Each row was made from one small tree. The marks that hang from a mark follow it in brackets, in the order of their numbers. Every link used is in the known rows. Write each row's tree.
Known rows
K62(K995(K889)): [ 0.75  1.88 -1.04  0.60  1.27 -2.78 -0.66 -0.32 -0.25  1.46  1.47  0.02
  1.32  0.96 -1.02  0.42  0.11 -0.14  1.03 -0.05 -0.46  0.37  0.05]
K973(K311 K995(K632 K889)): [ 0.25  1.04 -1.03 -0.01  0.92 -1.09 -0.08  1.15 -0.30 -0.32 -0.10  0.37
  0.51 -1.02  0.36  0.88  0.06  0.31 -1.61  0.23  0.28  1.61  0.00]
K632(K995(K62 K973)): [-0.05 -3.00  0.27 -0.76 -0.79  0.76  1.07  1.44  0.16  1.08  0.00 -1.01
 -1.44  1.26 -2.20 -2.15  0.61  0.11  1.44  0.24  0.69  0.58 -0.37]
K62(K995(K632 K889 K973(K579))): [ 0.75 -1.29 -0.66  0.05  1.08  0.09 -1.43 -0.24 -1.53 -0.25  2.22 -0.99
  1.18  1.98 -1.29  0.56  0.05 -0.06  0.73  1.95 -1.12  0.14 -1.36]
K579(K973(K995(K62 K632 K889))): [-0.29  0.19 -1.72 -1.31  0.47 -1.69  0.93  0.67  0.21  2.06  0.27 -0.23
 -0.65 -3.14  0.68 -1.30  1.07 -0.16 -1.10  1.03  0.11  0.96  1.86]
K973(K995(K632)): [-0.36  0.77 -0.78 -0.42 -0.59  0.42  1.57  1.02 -0.79 -2.09  1.20 -0.73
 -0.38 -0.66 -0.05 -0.23  1.01 -0.30 -2.04  0.04  0.35  1.55  1.40]
K995(K889 K973(K311 K579)): [ 0.23  0.53  1.41  1.15 -0.21  0.76 -1.13 -0.94 -0.34  1.83 -0.07  0.98
  0.87  1.68  0.31  1.15 -1.36  0.02  1.19  1.33 -0.90 -0.31 -2.94]
K632(K995(K889 K973(K311))): [ 0.83 -1.09  0.82  0.14  0.19 -0.42 -0.44  1.16  0.15  1.15  0.20  0.24
  0.46  1.72 -1.59  0.00 -1.21  0.42  1.22  1.37 -0.01  1.67 -2.52]
K579(K973(K311 K995(K62 K889))): [ 0.13  1.31 -0.40 -1.03  0.40 -2.05  0.86 -0.40  1.58  3.71 -1.66  1.79
 -0.19 -3.02  1.24  0.09 -0.32  0.76 -0.48 -0.05  0.14  0.45  0.40]
K158(K973(K311 K995(K632))): [ 0.20  1.49 -0.13 -0.54 -0.58  0.27  0.63  0.52 -0.22 -5.89  0.24  0.48
  0.12 -1.25  0.52  1.60  0.57  0.70 -0.68 -1.14 -0.09  1.17  0.64]
K311(K973(K995)): [-0.39  1.10  1.26  0.29 -1.17  0.55  1.98 -0.64  0.54 -0.61 -0.40 -0.49
  0.26 -1.03  0.29 -0.18  0.26 -0.08 -0.62 -1.29  0.37 -0.37  2.25]
K579(K973(K311)): [ 0.16  0.83  1.19 -1.01 -2.49 -0.32  0.50 -1.18  0.34  0.14 -0.10  1.29
 -0.41 -0.32  1.72  2.54 -1.78  0.14  0.42  0.25 -0.70  1.07 -0.63]
K311(K973): [-0.50  0.48  1.48  0.36 -1.66  0.40  0.43 -0.85  0.17 -0.67 -0.16 -1.09
 -0.06  0.71  0.09  0.69 -0.35 -0.62  1.16 -0.95 -0.15 -0.84  1.67]
K62(K995(K973)): [ 0.69 -0.84  0.51 -0.44 -1.14  0.44  0.94 -0.53 -0.65  0.27  1.28 -0.08
  0.60  1.09 -1.73  0.82 -0.07  0.57  1.51  0.31 -0.67  0.81 -1.29]
K973(K579): [-0.49  1.53  0.39  1.26 -1.11  0.49 -0.23 -1.22 -0.66 -0.48  1.08 -0.11
 -0.12  2.02  0.95  0.39 -0.55 -1.24  0.02 -0.46 -0.38 -0.80 -0.03]
K579(K973(K311 K995(K62 K632))): [-0.30 -1.49 -0.85 -2.44 -0.79 -0.24  1.09  0.37  0.51 -0.09 -1.28  0.47
 -1.52 -2.98  1.05  0.90 -0.14  0.75 -1.31 -0.11  0.38  0.95  1.04]
K311(K973(K579 K995)): [-0.42  1.13  1.40  1.02 -0.81  1.51  1.07 -1.83  0.45 -0.87 -0.30 -0.38
  0.40 -0.04  1.08 -0.18 -0.37 -0.41 -1.04 -1.28  0.03 -1.73  1.74]
K311(K973(K995(K632))): [-0.40 -0.53  0.33 -0.44 -0.84  1.10  1.49  0.40 -0.27 -2.64  0.09 -1.55
 -0.09 -1.17  0.02 -0.07  0.64 -0.24 -1.19 -0.62  0.38 -0.01  2.64]
K158(K973(K311 K579 K995(K62))): [-0.13  1.56  0.13  0.19  0.08  0.20 -0.23 -1.06  1.10 -2.89 -1.39  1.42
 -0.03 -0.95  1.21  0.34  0.30  0.77  0.13 -2.36  0.26 -1.72  0.60]
K995(K889 K973): [ 0.21  0.83  0.94  0.55 -0.84 -0.01  0.33  0.03 -0.65  2.45  1.27 -0.07
  0.48  1.08 -0.93 -0.51  0.45 -0.27  1.76  1.46 -0.84  1.07 -1.34]
K158(K973(K311 K579 K995(K632))): [ 0.14  1.02 -0.17  0.07 -0.31  0.99 -0.41 -0.72 -0.35 -6.13  0.24  0.59
  0.32 -0.52  1.36  1.80  0.16  0.48 -0.98 -1.02 -0.28 -0.13  0.36]

Write each row's tree
[-0.44 -1.66 -0.60  0.06  0.68  0.88 -1.82  0.54 -1.07  1.93  0.65 -1.47
 -0.64  0.64 -0.77 -1.21  1.07 -0.80  1.13  1.40 -0.29 -0.79 -0.42]
K995(K62 K632 K889 K973(K579))
[-0.19  0.25 -0.32 -1.44 -1.66  0.23  2.19  0.07 -0.56 -1.16  1.30  0.01
 -0.56 -1.81  1.46  0.38  0.38 -0.21 -1.91  0.86 -0.27  1.98  1.70]
K579(K973(K995(K632)))
[-0.42  0.71  0.08  0.94  1.32 -0.38 -0.30 -1.03  1.11  2.07 -1.35 -0.47
  0.40 -1.24  0.55 -1.95  0.57 -0.50 -0.29 -1.06  0.50 -2.69  2.48]
K311(K973(K579 K995(K62 K889)))
[ 0.55 -2.11  1.33 -0.43 -1.37  1.22  0.53  1.10  0.00 -0.66 -0.16  0.16
 -0.49  2.06 -1.53  0.46 -1.31  0.67  1.05  0.56  0.27  1.61 -2.23]
K632(K995(K973(K311)))
[-0.54 -0.37  0.41  0.21 -0.46  1.83  0.52 -0.76 -0.39 -3.04  0.16 -1.45
  0.12 -0.17  1.04  0.03  0.03 -0.54 -1.38 -0.66  0.07 -1.24  2.41]
K311(K973(K579 K995(K632)))
[ 0.47 -2.48  0.15 -0.37  0.88 -0.70 -0.92  1.66  0.80  2.54 -1.11  0.03
 -0.52  0.94 -2.20 -1.20 -0.40  0.65  1.76  0.80  0.74  0.53 -1.83]
K632(K995(K62 K889 K973(K311)))
[-0.98 -1.64 -0.49 -1.20 -0.15  0.61  0.94  0.70  0.34 -1.09 -1.18 -1.65
 -1.06 -1.93 -0.45 -1.13  1.25 -0.12 -0.51 -1.23  1.05 -0.89  3.29]
K311(K973(K995(K62 K632)))
[ 1.13 -0.52  0.48  0.51  1.04 -0.47 -1.55 -1.27 -0.15  1.15  0.29  1.10
  1.71  1.72 -0.74  1.80 -1.64  0.64  1.30  0.87 -0.99 -0.39 -2.94]
K62(K995(K889 K973(K311 K579)))
[ 0.02  0.71 -0.94  0.58  1.40 -0.25 -1.10  0.19 -0.42 -1.18 -0.09  0.45
  0.72 -0.19  1.17  0.77 -0.44 -0.19 -1.91  0.30 -0.01  0.20 -0.48]
K973(K311 K579 K995(K632 K889))
[ 0.14  2.21  1.06  0.90 -1.13  0.45 -1.29 -1.83 -0.08 -4.14  0.30  0.84
  0.41  1.38  1.25  2.46 -0.95  0.00  1.16 -1.39 -0.84 -1.13 -0.39]
K158(K973(K311 K579))
[ 0.47 -0.80  0.70  0.67 -0.02 -0.22  0.31  1.03 -0.29  1.65  1.45 -0.77
  0.27  2.16 -1.81 -1.58  0.25 -0.30  1.09  1.47 -0.11  1.50 -0.98]
K632(K995(K889 K973))
[ 0.79 -1.37 -0.88 -0.73  0.67 -0.65 -0.35  0.55 -1.28 -0.04  2.07 -0.71
  0.87  0.72 -2.17  0.33  0.60  0.19  1.08  1.91 -0.88  1.27 -0.97]
K62(K995(K632 K889 K973))
[ 0.38  0.44  1.20  0.34 -0.75  0.02 -0.24 -0.01 -0.13  2.22 -0.06  0.78
  0.58  0.86 -0.64  1.23 -0.89  0.31  1.73  1.13 -0.65  1.27 -2.55]
K995(K889 K973(K311))
[-0.17 -0.20 -1.82 -0.69  1.73 -1.48 -0.55  1.68  0.33  0.77 -1.11  0.07
 -0.34 -1.96 -0.29 -0.45  0.67  0.31 -0.85 -0.23  0.92  0.48  0.48]
K973(K311 K995(K62 K632 K889))
[-0.14  1.33  0.54  0.72 -0.51  0.60  0.58 -0.87  0.32 -0.83 -0.70  1.41
  0.34  0.54  1.46  1.12 -0.97  0.10 -1.89 -0.93  0.17 -0.20 -0.85]
K973(K311 K579 K995)
[-0.50 -0.34 -1.78 -0.40  0.98 -1.70 -1.36  1.35 -0.56  1.51  0.50 -1.43
 -0.81 -0.31 -0.79 -1.06  1.10 -0.91  0.76  0.24  0.34  0.10  1.21]
K995(K62 K632 K889)
[ 0.53  3.68  0.26  1.39  0.62 -1.02 -0.78 -1.39  0.57 -2.15  0.00  1.75
  1.56 -0.28  1.58  0.93 -0.06  0.37 -0.16 -1.02 -0.57 -0.47 -0.03]
K158(K973(K311 K579 K995(K889)))
[-0.40  1.70 -1.13  1.12  1.39 -1.28 -0.06 -0.34  0.49  2.98 -0.38  0.24
  0.15 -0.50  0.57 -1.99  1.05 -0.62 -0.83 -0.63  0.49 -1.23  1.02]
K973(K579 K995(K62 K889))
[-0.36  0.34 -0.18  0.08  0.16  0.32  0.15 -0.45  0.96  0.27 -1.95  1.06
 -0.58 -0.71  0.93 -0.05 -0.55  0.21 -1.33 -1.76  0.87 -1.19  0.01]
K973(K311 K579 K995(K62))
[-0.31  0.33 -0.12  0.90  1.26  0.47 -0.57 -0.46 -0.16 -1.35  0.25 -1.23
  0.81 -0.48  0.91 -0.49  0.44 -0.83 -1.37  0.22 -0.10 -1.33  2.17]
K311(K973(K579 K995(K632 K889)))
[ 0.02 -3.41  0.71 -0.45 -0.14  1.59 -0.61  0.49  0.45  0.52 -1.24  0.00
 -1.17  1.96 -1.10 -0.54 -0.99  0.27  1.08 -0.21  0.60 -0.75 -1.73]
K632(K995(K62 K973(K311 K579)))
[ 0.02  1.31 -0.85  0.04  1.33 -2.04  0.15  0.84  1.16  2.74 -1.82  1.16
 -0.02 -1.74 -0.03 -0.59  0.21  0.36 -0.23 -0.96  0.87  0.07  0.13]
K973(K311 K995(K62 K889))
[-0.37 -1.78 -0.73 -0.73  0.22 -0.06 -0.73  1.49 -0.84  2.12  0.74 -1.42
 -0.57 -0.43 -1.77 -1.25  1.35 -0.33  1.68  1.62 -0.06  0.49 -0.18]
K995(K62 K632 K889 K973)
[-0.39 -3.19  0.24 -1.01 -0.43  2.35 -1.23  0.27 -0.61 -0.84 -0.84 -0.38
 -1.29  0.64 -0.39  0.87 -0.51  0.14  0.70  0.33  0.03 -0.84 -1.54]
K995(K62 K632 K973(K311 K579))
[ 0.12 -0.88  0.29  0.40  0.10  1.14 -1.85 -0.07 -1.10 -0.33  0.36 -0.01
  0.43  1.47  0.06  1.52 -0.86 -0.23  0.91  2.01 -0.85  0.22 -2.36]
K995(K632 K889 K973(K311 K579))
[-0.19  1.11 -0.76  0.78  1.64 -1.20 -0.85 -0.22  1.01  2.25 -1.74  1.23
  0.16 -0.77  0.80 -0.63 -0.26  0.06 -1.02 -1.09  0.72 -1.36 -0.21]
K973(K311 K579 K995(K62 K889))
[-0.45  0.44 -2.00 -0.45  1.46 -1.34  0.32  1.71 -0.17  1.55  0.18 -0.80
 -0.49 -1.89 -0.32 -1.94  1.94 -0.17 -1.28  0.03  0.76  0.62  1.77]
K973(K995(K62 K632 K889))
[ 0.20  1.44  0.89 -1.01 -1.92 -0.21  2.33 -1.14  0.95  0.59 -0.71  1.91
 -0.05 -1.73  1.92  1.74 -1.31  0.78 -1.44 -0.03 -0.22  1.47 -0.13]
K579(K973(K311 K995))
[ 0.14 -1.98 -0.13  0.70  1.06  0.22 -0.97  0.62  0.16  2.65  0.23 -0.98
 -0.42  1.97 -1.41 -2.68  0.28 -0.58  1.17  1.03  0.23 -0.92 -0.87]
K632(K995(K62 K889 K973(K579)))
[ 0.24 -1.81  1.30  0.73 -1.19  1.99  0.37 -0.02 -0.62 -0.65  1.35 -0.85
 -0.44  3.13 -0.80 -0.97 -0.43 -0.43  0.40  0.77 -0.17  0.20 -1.23]
K632(K995(K973(K579)))
[-0.35  2.03 -0.28  0.54 -0.21  0.01  0.67 -1.07  0.55 -2.08  0.00  0.45
 -0.15 -0.80  0.76 -1.15  1.50 -0.09  0.13 -2.03  0.14 -1.76  1.90]
K158(K973(K579 K995(K62)))
